Known rows, with every step that occurs
fuda > gutel: [  6.0 -11.9   7.3  -7.9   4.0   1.3  -3.7   3.7 -13.3  13.3  -2.9  -6.4
   3.9 -19.2  -2.5   8.9  -8.3  -3.8   7.6   1.4  10.5]
vibub > pime > vopubi: [ 16.2  -4.5  -1.2   2.2 -16.9   3.0   8.2  -5.3  -4.3 -16.8  -5.5 -13.2
  14.6  -9.4   4.1  -5.0  26.0  -4.7  12.0 -14.4 -12.9]
pime > vopubi > kofe > fuda > gutel > vibub: [ 23.1 -33.7   8.2 -35.9  -1.8  12.2 -12.1  13.6 -32.5  17.0   4.9 -21.2
  17.7 -81.1  -9.1  -3.7  15.7  18.9  30.5  -7.3  -5.2]
kofe > fuda > gutel > vibub > pime: [ 13.2 -27.2  13.8 -42.0   5.2   7.5 -24.0  -1.4 -18.2   3.9 -12.0  -6.7
   8.0 -68.1  -6.1   1.6   0.2  20.3  19.8   2.3 -16.5]
vopubi > gutel > fuda: [ 44.9   6.4  -2.2 -10.4 -21.0  12.6  14.6   0.3 -13.5   4.1   2.9  -8.0
  15.8  -2.9  -1.6   6.3   5.3   3.4  -3.9   0.0 -27.1]
kofe > vopubi > gutel: [ 25.6 -16.8  -8.9 -21.5  -7.4   4.4   8.5  -4.5  -8.0  15.5   8.3   3.6
  -9.0 -38.2  -5.6  14.7  29.6  24.9  13.6  -2.4  -0.8]
kofe > vibub > pime > vopubi: [ 37.0  -0.4   9.3  -1.2 -21.7  -3.2  -1.0  -4.1  -6.0 -18.7  -5.4  -6.4
   8.7 -14.4   2.2  -6.1  24.0 -14.3  13.5 -26.2 -19.7]
vopubi > gutel: [ 20.6 -10.7  -1.6 -10.5  -7.0   6.9   3.1  -0.2  -4.4  14.2   1.3  -6.6
   7.8 -32.0  -1.0  17.6   5.2  10.4  -1.9  -4.7 -14.3]
gutel > vibub > pime > vopubi: [ 40.2 -12.4  -3.0 -14.0 -15.6   8.5  -2.5  -4.8  -5.7 -20.5 -11.3 -13.2
  30.5 -28.5  -2.0   5.0  18.7   4.8  13.9  -9.6 -15.6]
vopubi > kofe > vibub > pime: [  7.4 -10.5  21.0  -9.0   0.6  -1.6 -11.7  -1.6  -1.9  -5.7  -4.9  -7.8
  12.9 -46.0   2.5   8.6  31.7   1.1   1.3 -19.2 -26.1]
vibub > kofe > fuda: [-51.4 -10.5  15.8 -12.4  -0.8   6.9  -8.1  -0.6 -11.0   5.5   3.5   6.2
  -9.7  -4.4  -6.3 -50.4   1.7  14.9  18.2  -2.8  -6.4]
pime > fuda: [ 23.8  13.8  -6.4   0.3 -25.0   3.2   5.9   7.9  -8.0  -6.4  -0.6  -6.1
   2.2  17.2   9.3  -2.1  -5.1 -11.5  -3.5   3.9   1.7]
kofe > vibub > pime > fuda > gutel: [ 51.4  -0.5  18.6 -11.7 -25.5  -1.9  -8.6   5.9 -19.1  -6.0 -12.7 -10.2
   8.3 -15.9   8.2   7.3   0.6 -22.4   5.8 -10.8 -10.5]
nenom > fuda: [-31.1  -0.4 -13.8   9.5  -7.1   6.7  -9.8  -0.9 -14.6  -6.1  -7.0   1.8
   7.0  17.5   4.4  -2.6  -5.9 -10.1 -13.1   0.1   4.7]
vibub > pime: [ -1.4  -4.1   4.5  -2.8  -1.7   0.9  -2.3  -7.4   3.2 -11.4  -9.0  -5.3
   6.2 -12.0   3.6   3.1  13.6   2.2  -0.5  -4.1 -15.5]
vopubi > kofe > fuda > gutel: [-17.7 -25.6  16.1 -26.2  12.7   5.4 -12.3  10.8 -23.2  26.4   7.4 -12.1
  -4.2 -64.2  -4.1  -3.4  10.5  14.6  16.4  -2.3  -2.5]
vopubi > kofe > vibub > pime > fuda: [ 24.8   2.6  15.1  -6.2 -24.3   1.3  -5.5   7.3  -9.2 -12.5  -4.9 -14.3
  15.2 -27.5  11.7   4.8  26.0 -11.2  -2.5 -14.8 -23.6]
pime > vopubi: [ 19.5   0.3  -6.1   4.2 -15.4   1.1  10.6   2.8  -7.9  -6.1   3.5  -8.1
   7.1   3.9  -0.1  -7.3   9.3  -7.3  11.9 -10.8   1.7]
nenom > fuda > gutel > vibub > kofe > vopubi: [-30.4 -35.6   0.1 -23.1  -3.5  15.7 -19.1  -2.8 -38.3   6.2 -11.9   6.9
  22.7 -16.6 -13.2 -20.5   6.4  15.0  20.4   5.8  29.4]
kofe > vopubi > gutel > fuda: [ 49.6   0.5  -7.9 -21.4 -21.3   9.5  19.5  -4.1 -18.1   7.0   9.9   3.0
  -1.5 -10.9  -5.2   2.9  29.9  17.0  11.3   2.7 -13.6]
nenom > fuda > gutel > vopubi: [-17.0 -11.3  -5.3   4.4 -19.1  16.7  -0.4  -1.5 -40.4   1.8  -3.4 -11.8
  32.2   5.1   0.9  -2.4  -6.5 -14.5  -4.3   1.5   2.1]
vopubi > kofe > vibub: [  6.1  -6.4  17.4  -4.9   2.3  -2.3 -10.6   6.9  -4.6   6.7   5.0  -3.1
   7.2 -34.5  -1.4   4.1  17.9  -1.4   0.3 -15.0 -11.6]
vibub > kofe > vopubi: [-31.8 -15.4   7.2  -8.5  -2.1   3.1   4.2  -6.7  -9.6   1.9   4.5  12.4
  -5.7   4.0  -9.4 -34.5  26.4  17.9  24.1  -0.6  16.1]
kofe > fuda: [-15.3  -2.3   3.8 -15.0   2.1  -0.4  -8.2   2.1  -6.4   5.6   6.0   4.2
 -19.1 -16.5  -0.5 -19.3   0.2  12.5  10.0   0.5 -10.0]
vibub > pime > fuda > gutel > vopubi: [ 33.6  -2.6   7.4  -6.2 -38.4  14.3  12.6   0.7 -33.0 -10.5  -5.2 -24.5
  30.7  -6.9   9.4   1.7   7.5 -13.7   4.4   0.9 -15.0]
pime > fuda > gutel > vopubi > kofe > vibub: [ 47.9  -6.2  19.2  -8.3 -35.6  10.4   4.9  14.1 -39.9   8.0   8.2 -23.2
  31.5 -24.8   4.9   2.1  13.2 -18.2   5.4  -9.9 -13.1]

Rows
[ -8.0 -26.1   5.8 -18.4 -10.2  10.1   7.7  -5.8 -13.2  14.8   5.9   4.8
   2.0 -23.6  -9.7 -15.1  32.0  27.3  23.6  -5.4   1.3] => vibub > kofe > vopubi > gutel
[-31.0 -29.8   5.8 -11.0  -4.3  18.2 -24.3   2.2 -33.8   3.7 -19.1  -3.2
  39.8 -10.7  -9.4 -15.9 -17.5   0.2   4.4   3.5  16.9] => nenom > fuda > gutel > vibub > kofe
[ 22.9 -23.4   7.4 -29.9 -21.4  11.9  -3.2   6.6 -31.9   4.7  -5.9  -0.8
  15.6 -14.4  -8.7 -19.2   9.0  12.9  29.3   9.8  27.2] => pime > fuda > gutel > vibub > kofe > vopubi
[  2.3 -30.1  18.9 -19.9   3.1  12.3 -13.8   2.4 -19.2  10.5 -11.3  -6.1
  30.9 -24.4 -12.9 -13.3 -11.0   8.9  17.5   3.7  12.1] => fuda > gutel > vibub > kofe
[ 61.2   1.4  -4.2  -7.6 -37.8  15.4  22.8  -4.4 -18.1 -13.2  -2.5 -21.4
  29.9 -11.2   3.0   1.4  28.8  -3.2   7.5 -13.8 -38.9] => vibub > pime > vopubi > gutel > fuda
[ 66.3 -10.0  -4.7 -26.0 -32.6  15.6  -2.8   1.3 -10.7  -6.3 -14.1 -17.8
  32.5 -45.2   4.7  27.4   6.7  12.4  -2.3   1.1 -29.8] => vopubi > gutel > vibub > pime > fuda
[ 26.6 -28.7   2.3 -18.1 -24.9  20.8   2.6   1.0 -18.7   5.2  -3.8 -14.5
  42.6 -35.9 -11.6 -12.1  11.0  16.6  19.4 -12.9 -10.9] => pime > vopubi > gutel > vibub > kofe
[ -6.2  -9.3   5.6   0.5 -11.2  13.5  12.6   1.2 -15.1   1.7  11.7 -17.5
  29.3 -22.8  -0.1  -2.3  24.1   5.6   0.0  -3.1 -17.5] => gutel > vopubi > kofe
[  5.3 -10.2  -0.9   3.3  -9.7   6.4   9.6   7.3 -10.9   1.2   8.3 -18.6
  18.0 -25.5   0.0  -0.6  28.8  -0.2   9.8 -13.6  -0.5] => pime > vopubi > kofe
[ 39.2 -35.7   9.8 -23.2  -5.3  12.3  -6.6   4.2 -23.3  -0.9 -10.1 -29.9
  45.5 -76.1  -3.3  21.0  31.0   8.0  19.9 -12.2  -9.7] => fuda > gutel > vibub > pime > vopubi > kofe
[-22.0 -12.6   8.3 -15.6 -10.6  13.7   4.9   3.3 -22.8   6.7  17.8 -12.7
  11.6 -37.5  -2.7 -21.0  23.2  18.1   8.3  -2.9 -28.3] => gutel > vopubi > kofe > fuda
[ 30.9  -0.6   2.3  -6.7 -19.9   3.7   2.1  12.1 -21.7   5.8  -2.9 -12.2
   7.2   0.8   5.8   8.0 -12.6 -15.7   4.3   5.0  13.3] => pime > fuda > gutel
[ 49.7 -25.9   4.7 -20.8 -10.9   9.2  -5.3  -0.9 -19.3  -7.4 -14.9 -19.5
  33.6 -49.8  -4.2  13.0  12.6   2.4  22.2  -8.4  -5.1] => fuda > gutel > vibub > pime > vopubi
[ -1.1 -13.5  12.0 -21.1 -11.2  10.3   2.1   1.7 -32.7  13.9  10.1  -8.9
   4.4 -26.6  -4.3 -20.2  -2.6   7.1  18.6   2.3 -13.4] => kofe > fuda > gutel > vopubi
[ 59.6 -11.7   6.8 -10.9 -28.5   3.7   1.9  -4.4 -10.6  -4.7  -4.4 -12.9
  19.0 -45.6   1.2  11.7  28.9  -3.7  12.6 -31.1 -34.5] => kofe > vibub > pime > vopubi > gutel
[ 16.9  -0.1  14.7  -5.1  -5.3  -5.2 -12.1  -6.7   2.3 -12.9  -9.4   2.2
   1.6 -18.4   2.6   0.5  13.5  -7.5   1.8 -15.5 -23.5] => kofe > vibub > pime
[-19.0 -12.5  -6.5   1.4  -2.0   7.3 -12.8   2.8 -28.3   6.9 -10.0  -4.2
  12.8  -1.3   1.3   5.8 -13.9 -13.1  -6.7   1.2  15.0] => nenom > fuda > gutel
[ 11.6 -30.9   5.2 -32.4 -23.1  20.4  -5.3   2.8 -24.5  10.9   2.5  -9.6
  24.5 -49.6 -13.7 -31.4   9.9  28.3  30.1 -12.2 -22.1] => pime > vopubi > gutel > vibub > kofe > fuda
[ 19.4 -22.3  29.6 -12.9 -11.9   9.0  -2.2  -1.5 -28.6   2.3  -0.5 -22.1
  35.5 -58.6  -0.6   8.0  30.7  -5.4   8.7 -17.8 -28.7] => fuda > gutel > vopubi > kofe > vibub > pime
[  0.6 -36.6  14.3 -30.2   5.2   8.9  -8.9  -2.0 -24.4  12.3  -4.4   4.9
  13.2 -33.3 -18.4 -17.4  13.4  23.7  33.7   6.2  23.6] => fuda > gutel > vibub > kofe > vopubi
[ 62.1   5.9  -8.1  -4.4 -36.4  14.3  24.4   2.6 -21.3  -1.7   6.0 -16.2
  23.2   2.9  -1.0  -0.5  15.9  -3.6   7.5  -9.9 -24.7] => pime > vopubi > gutel > fuda
[ 35.6   2.2   2.4  -3.6 -36.4  13.4  15.8   7.4 -35.1   1.5   2.7 -19.9
  25.1   6.6   5.6  -2.5  -6.8 -16.6   4.6   5.0   0.2] => pime > fuda > gutel > vopubi
[-27.4 -13.7   8.3 -17.5   7.4   4.3  -8.5   7.5 -10.3  12.6  10.4  -5.7
  -7.2 -45.8  -0.6 -12.2  17.8  20.0   7.5  -3.4 -13.8] => vopubi > kofe > fuda
[ 38.6  12.8  10.1  -4.4 -29.7  -1.9  -5.2   2.3  -5.9 -19.2  -9.2  -3.8
   4.3   1.2  10.9  -2.5   8.0 -17.2  -1.9 -12.1 -21.1] => kofe > vibub > pime > fuda
[-42.4 -24.3  23.7 -20.7   3.5   7.2 -11.8   3.8 -25.1  18.4   0.3  -1.4
  -5.3 -21.6  -9.1 -42.3  -6.6  12.0  25.2  -1.7   5.0] => vibub > kofe > fuda > gutel
[ -9.7 -17.8  10.0  -1.6 -18.1  14.6 -11.1   5.3 -45.9   8.3   0.6 -15.5
  38.8 -29.8  -0.8   2.1   9.5 -16.6  -4.5 -14.2 -10.6] => nenom > fuda > gutel > vopubi > kofe > vibub
[  5.6 -15.5   3.5  -0.2 -10.2   7.1   8.2  -0.1  -8.8  -9.9  -1.0 -23.4
  22.9 -37.2   4.5   2.3  43.2   2.9  11.3 -17.9 -16.7] => vibub > pime > vopubi > kofe
[ 48.3 -29.5  -4.3 -40.0  -7.7  10.2  -3.7 -11.0  -6.9   1.5  -6.8  -0.6
  14.3 -71.3  -8.1  27.2  37.1  37.2  17.7  -1.1 -19.0] => kofe > vopubi > gutel > vibub > pime
[-26.7 -19.7  15.1 -28.6  -0.2  11.8 -17.6   1.0 -12.4   2.9  -2.7   5.7
   8.3 -24.7 -12.3 -42.8  -4.1  25.8  19.3   2.9  -9.7] => gutel > vibub > kofe > fuda
[-27.8 -22.0  -1.0   1.4 -12.7  20.9  -0.9   4.7 -45.1   9.0   1.7 -22.5
  42.7 -24.0   1.4   3.9  10.8  -9.0  -6.5  -2.3  -2.1] => nenom > fuda > gutel > vopubi > kofe
[  4.6 -23.2  13.9  -6.9  -6.6  14.4   9.3   4.8 -30.0  14.7   8.4 -23.9
  33.9 -41.5  -2.8   7.5  18.7   2.6   6.8  -2.4  -7.0] => fuda > gutel > vopubi > kofe
[ 35.7 -21.7   6.2 -23.9   6.4   5.5 -14.2   4.5 -15.5  10.3  -8.9  -7.0
  20.4 -38.1  -8.9  18.0 -13.2   4.8   8.5   6.7   7.9] => fuda > gutel > vibub
